What can hang from each mark
E: M P Z
M: A N
A: E N Z
Z: M N
N: E P
P: M Z

Each row was made from one small tree. Brackets hold a mark, then the marks that hang from it, in alphabetical order. Every link used is in the known rows. Write each row's tree.
Known rows
(P (M A (N E)) Z): [-10.3 -48.3   9.0  35.5  43.7  38.0 -30.9  23.0  -9.7  13.1  36.3  17.9
  -5.3   6.6   5.2   7.3   8.0  -1.5  28.4]
(N (E M Z)): [ 12.5   6.0   8.5 -20.3  42.1 -10.0  44.0 -19.2  -0.7  18.4 -27.6  21.9
 -12.9  20.8 -17.0 -26.8   4.3  11.9   6.2]
(E Z): [-20.0   9.0  11.8  -4.6  17.8  15.1  20.4   7.3 -25.2 -14.2  -5.5   2.7
   6.6 -12.3 -32.7 -16.0   5.2  24.6 -21.7]
(M (A E N Z)): [ -7.8 -15.3  34.2  -0.8  -7.1  30.3  -5.1  14.7 -14.6 -49.9 -15.7   2.3
  -6.9  -1.1  -0.3   1.6 -55.7   3.1  56.1]
(P (Z M)): [ -4.9 -23.2  -4.6  -2.3  33.2  43.4  -3.9   6.4 -15.9  19.3  25.5   8.9
 -31.5   0.3 -37.9 -23.8  10.1  18.6  -9.5]
(N P): [ 10.0  -8.3  -4.5   8.8   4.9 -12.1  -0.6 -16.9  -7.7  31.2 -21.7  -2.2
 -16.5  -8.5  28.2 -18.2   2.6 -18.5  -1.7]
(Z (N (E P))): [ 12.3  -7.8  13.8 -13.1  16.0  13.2  13.1 -19.4 -33.8  26.7 -10.4  16.6
 -20.5  -5.5   4.3 -19.9  32.6  17.6  -0.2]
(E M P): [ 17.5 -12.8  29.6 -14.1 -22.9  14.9   7.5 -25.4 -20.7  24.8 -28.8  29.1
 -13.9   0.6 -12.3 -24.0  -1.4  24.3  -7.4]
(M (N E (P Z))): [  3.1 -22.9  17.7  19.0  22.6 -12.8 -12.6  -7.8 -18.0  23.8 -11.7   6.8
  -6.7 -21.1  37.4 -12.4  25.4 -10.1   4.5]
(A (N E P)): [ 27.4 -13.0  -1.2 -12.3   6.3 -24.0   1.8 -35.0  -2.9  10.0 -27.4   1.8
 -15.2  -5.1  31.1 -31.3 -27.7 -28.8  35.3]
(Z (N (E (P (M A))))): [ 10.1 -19.2  11.6  -5.6  20.3  20.3   6.3 -13.6 -36.2  26.7  -0.3  22.4
 -17.8   2.6   6.2 -11.5  25.1  12.1  10.8]
(P M (Z (N E))): [ 11.2 -35.2  -8.4   6.5  63.4  50.7  -4.3   4.3  -7.0  42.3  31.5  12.4
 -44.0   9.0 -16.8 -20.9  35.7   6.0  15.0]
(Z (M (A (E P) N))): [  8.5 -36.3  11.3 -16.1  -8.0  16.8  -2.7  -7.5 -40.4  -5.5  10.9  37.7
 -12.9  12.7 -31.8  -6.7 -31.6   3.4  27.8]
(A Z): [  0.6   0.8   7.6  -8.2  19.1  30.8   4.3  14.2 -13.8 -24.2 -24.3 -12.8
 -23.3 -17.6  -6.4 -11.8   0.3  12.0   3.1]
(N (P Z)): [  0.1 -13.7  -0.4  18.4  22.2  14.5  -7.2  -8.8  -4.8  38.6 -13.3  -7.5
 -28.4 -12.9  18.8 -31.5   7.0  -5.2  -5.1]
(M (N E)): [  3.1 -13.2  17.9   6.4   7.2 -22.8  -7.7  -1.8 -14.5  -3.0  -2.2  12.2
  13.3 -12.1  24.6   9.4  21.0  -6.6   8.2]
(A (N E) Z): [ 20.7  -6.3   9.6 -26.7  21.6  15.0   6.6  -8.9 -11.2 -36.0 -36.7  -9.7
 -27.0 -16.4   5.2 -30.2 -29.1  -4.0  39.7]
(M (A (E P) N Z)): [ -6.2 -20.2  43.7   4.3 -16.0  34.6 -11.9   9.8 -26.5 -43.2 -28.6  11.5
  -5.5  -7.5   0.0  -7.3 -51.7  13.6  50.9]
(A N Z): [  9.3  -7.5  14.5 -26.6  -1.2  32.4  -3.7   0.3 -21.2 -50.5 -21.3 -18.3
 -22.8 -30.6  -5.1 -22.4 -34.3   1.1  26.0]
(Z M): [ 13.3 -21.9 -15.4 -23.5  12.3   7.5   7.9  -7.3 -28.9  12.8  18.9  23.5
 -20.5   9.4 -34.7  -7.3   5.3   0.0  -6.5]

Which tree is each row?
[-23.8 -20.5  16.1  -6.6  15.5  20.9  11.7   7.6 -65.3 -12.0  12.5  21.4
   4.5 -17.1 -35.1  -8.9   1.7  18.7 -21.6]  (E (Z (M A (N P))))
[  5.6 -33.2  11.2  23.8  13.5  39.0 -26.4  -0.1 -18.6  32.8  -4.6  24.0
 -17.1  -6.6 -14.1 -28.1  19.1  22.3  -2.0]  (E (P M Z))
[ 13.5 -31.4  -1.3   8.3  32.2  -4.8  -7.3   3.9 -14.6  10.7  14.6  24.4
  -0.2   2.3  -0.6   6.9  25.8 -13.5  15.3]  (P (M (N (E Z))))
[-17.0 -25.9  31.0   4.8  10.8  53.5   1.9   2.9 -74.3   6.8  -0.4  32.3
  -1.5 -19.7 -35.9 -23.3  20.9  43.5 -18.2]  (E (P (M A)) (Z N))
[-32.2 -22.4  39.6  16.8 -12.5  30.6 -25.3  32.3 -44.9 -52.9   7.6  -2.9
  20.8 -29.1  21.5  29.6 -16.2   9.8  12.8]  (M (A Z) N)
[-20.7 -30.0  35.2  20.8   1.2  32.1 -13.5  10.2 -64.0  -5.9  -6.5  34.9
  19.7 -23.0 -25.1 -12.5  11.8  34.2 -14.6]  (E (P (M A N)) Z)
[ 20.5 -13.0  53.7 -29.2 -18.1  13.4  23.2 -26.8 -22.7 -13.2 -38.4  34.6
 -20.3  -6.0 -41.1 -42.1 -32.9  23.0  33.8]  (A (E M P Z) N)
[  2.4 -12.2  25.5 -26.5 -12.1  32.7  12.2  -5.3 -14.5 -26.1  -5.5   3.5
 -13.8   4.7  -6.6  -2.2 -48.9   5.7  26.6]  (E (M (A N Z)))
[ -2.1 -43.0   4.3  23.7  34.6  40.4 -30.7  19.3  -9.0  15.9  39.5   9.6
 -16.4  -9.9  -9.7  -0.8  25.8  -0.1   7.9]  (P (M N) Z)
[ 14.0 -21.5   1.0 -33.0  32.0  49.0  16.3  -2.6 -60.2   3.9  -9.7   1.4
 -58.6 -24.8 -20.6 -27.7  21.7  11.4  -8.5]  (A (Z M (N P)))
[-20.8 -31.3  28.9  35.3  12.4   2.0 -23.4   7.0 -29.0   5.5  -0.3   9.5
  13.2 -11.9  48.9   7.4  -6.3  -7.7  20.8]  (M A (N E (P Z)))
[  7.6 -18.1  34.0  -4.3  -5.8  41.8   0.9 -17.3 -17.8  31.6 -20.0  24.2
 -25.8  -3.7 -21.6 -37.1   3.1  37.5 -11.0]  (E M (P Z))
[-12.6 -15.0  33.7  23.0 -15.0  11.8  -9.3   9.7 -11.9  -7.9 -13.6  24.4
  10.6  13.9   3.2   8.1 -27.4  12.7  32.6]  (M (A (E P)))
[ 12.5 -36.3   2.5   8.9   7.1  12.2 -14.4   6.6   0.8  -5.0  19.1  22.8
  -4.7  22.3  -3.0  12.4 -30.1 -21.2  54.3]  (P (M (A E N)))
[-31.1 -24.9  61.6  27.3 -22.3  13.8 -17.2  20.8 -48.3 -32.0  -2.9  29.0
  30.9 -18.2   2.1  18.1  -9.8  23.1  17.1]  (M (A (E P Z)) N)
[  6.0  -5.0  44.4 -15.1   7.2   2.8  32.0  -2.5 -10.1  -4.9 -16.9  29.0
 -14.3   2.9 -35.6  -9.8   3.9  18.2  15.2]  (A (E (M N) Z))
[  7.3 -34.5   0.2 -16.9   0.1  13.0  -3.4 -11.8 -43.6  -1.0  12.4  33.0
  -7.3  12.2 -21.7  -8.7 -28.1   1.1  19.2]  (Z (M (A (N (E P)))))
[  8.7 -35.5   6.4 -24.6  21.6  31.1  13.3 -16.8 -70.3  26.8  16.5  41.5
 -27.1  10.3 -22.9 -13.5  16.1  19.0   4.7]  (Z (M A) (N (E P)))
[ 17.9 -30.2  -1.8  -2.7   5.6  15.2 -17.3 -18.5  -8.9   9.5   3.0  -3.7
 -24.9 -15.0  11.7 -29.6 -25.2 -23.2  27.4]  (A (N (P M Z)))
[ 10.3 -15.0  22.7   4.7  23.7  10.8   9.9 -18.3  -4.1  33.7 -30.5  30.7
 -13.9  22.6   4.6 -28.0  -5.4  20.1  19.6]  (N (E (M A) (P Z)))
[ 23.9 -24.8 -11.1 -41.3  37.5  17.0  27.9 -22.2 -50.6  32.9  21.3  30.5
 -42.6  10.2 -30.4 -18.1  34.0   6.7  -1.7]  (Z M (N E))
[  8.9 -17.8   6.7  -5.4  -4.6  12.2 -12.9 -19.7 -10.9   0.5  -6.2 -10.7
 -19.5 -22.3  14.8 -32.7 -29.8 -14.5  19.0]  (A (N (P Z)))
[-16.0 -30.3  43.3  30.0 -18.3  -6.3 -20.9  10.4 -29.5 -10.0  -2.9  16.8
  14.7 -12.2  38.1  22.4 -15.1 -12.2  31.4]  (M (A E) (N P))
[  5.8 -34.9  -2.7   3.8  13.8  32.2 -18.0  13.3 -14.3 -19.8  15.5   8.0
  -8.8   6.4  -0.7   8.4 -29.4 -14.7  40.6]  (P (M (A N Z)))
[ -9.1 -30.4   6.3   0.8  25.5  40.9 -12.8   9.9 -28.0  10.8  31.6  10.7
 -23.2 -12.4 -30.8 -15.3  17.3  17.6 -12.0]  (P (Z (M N)))
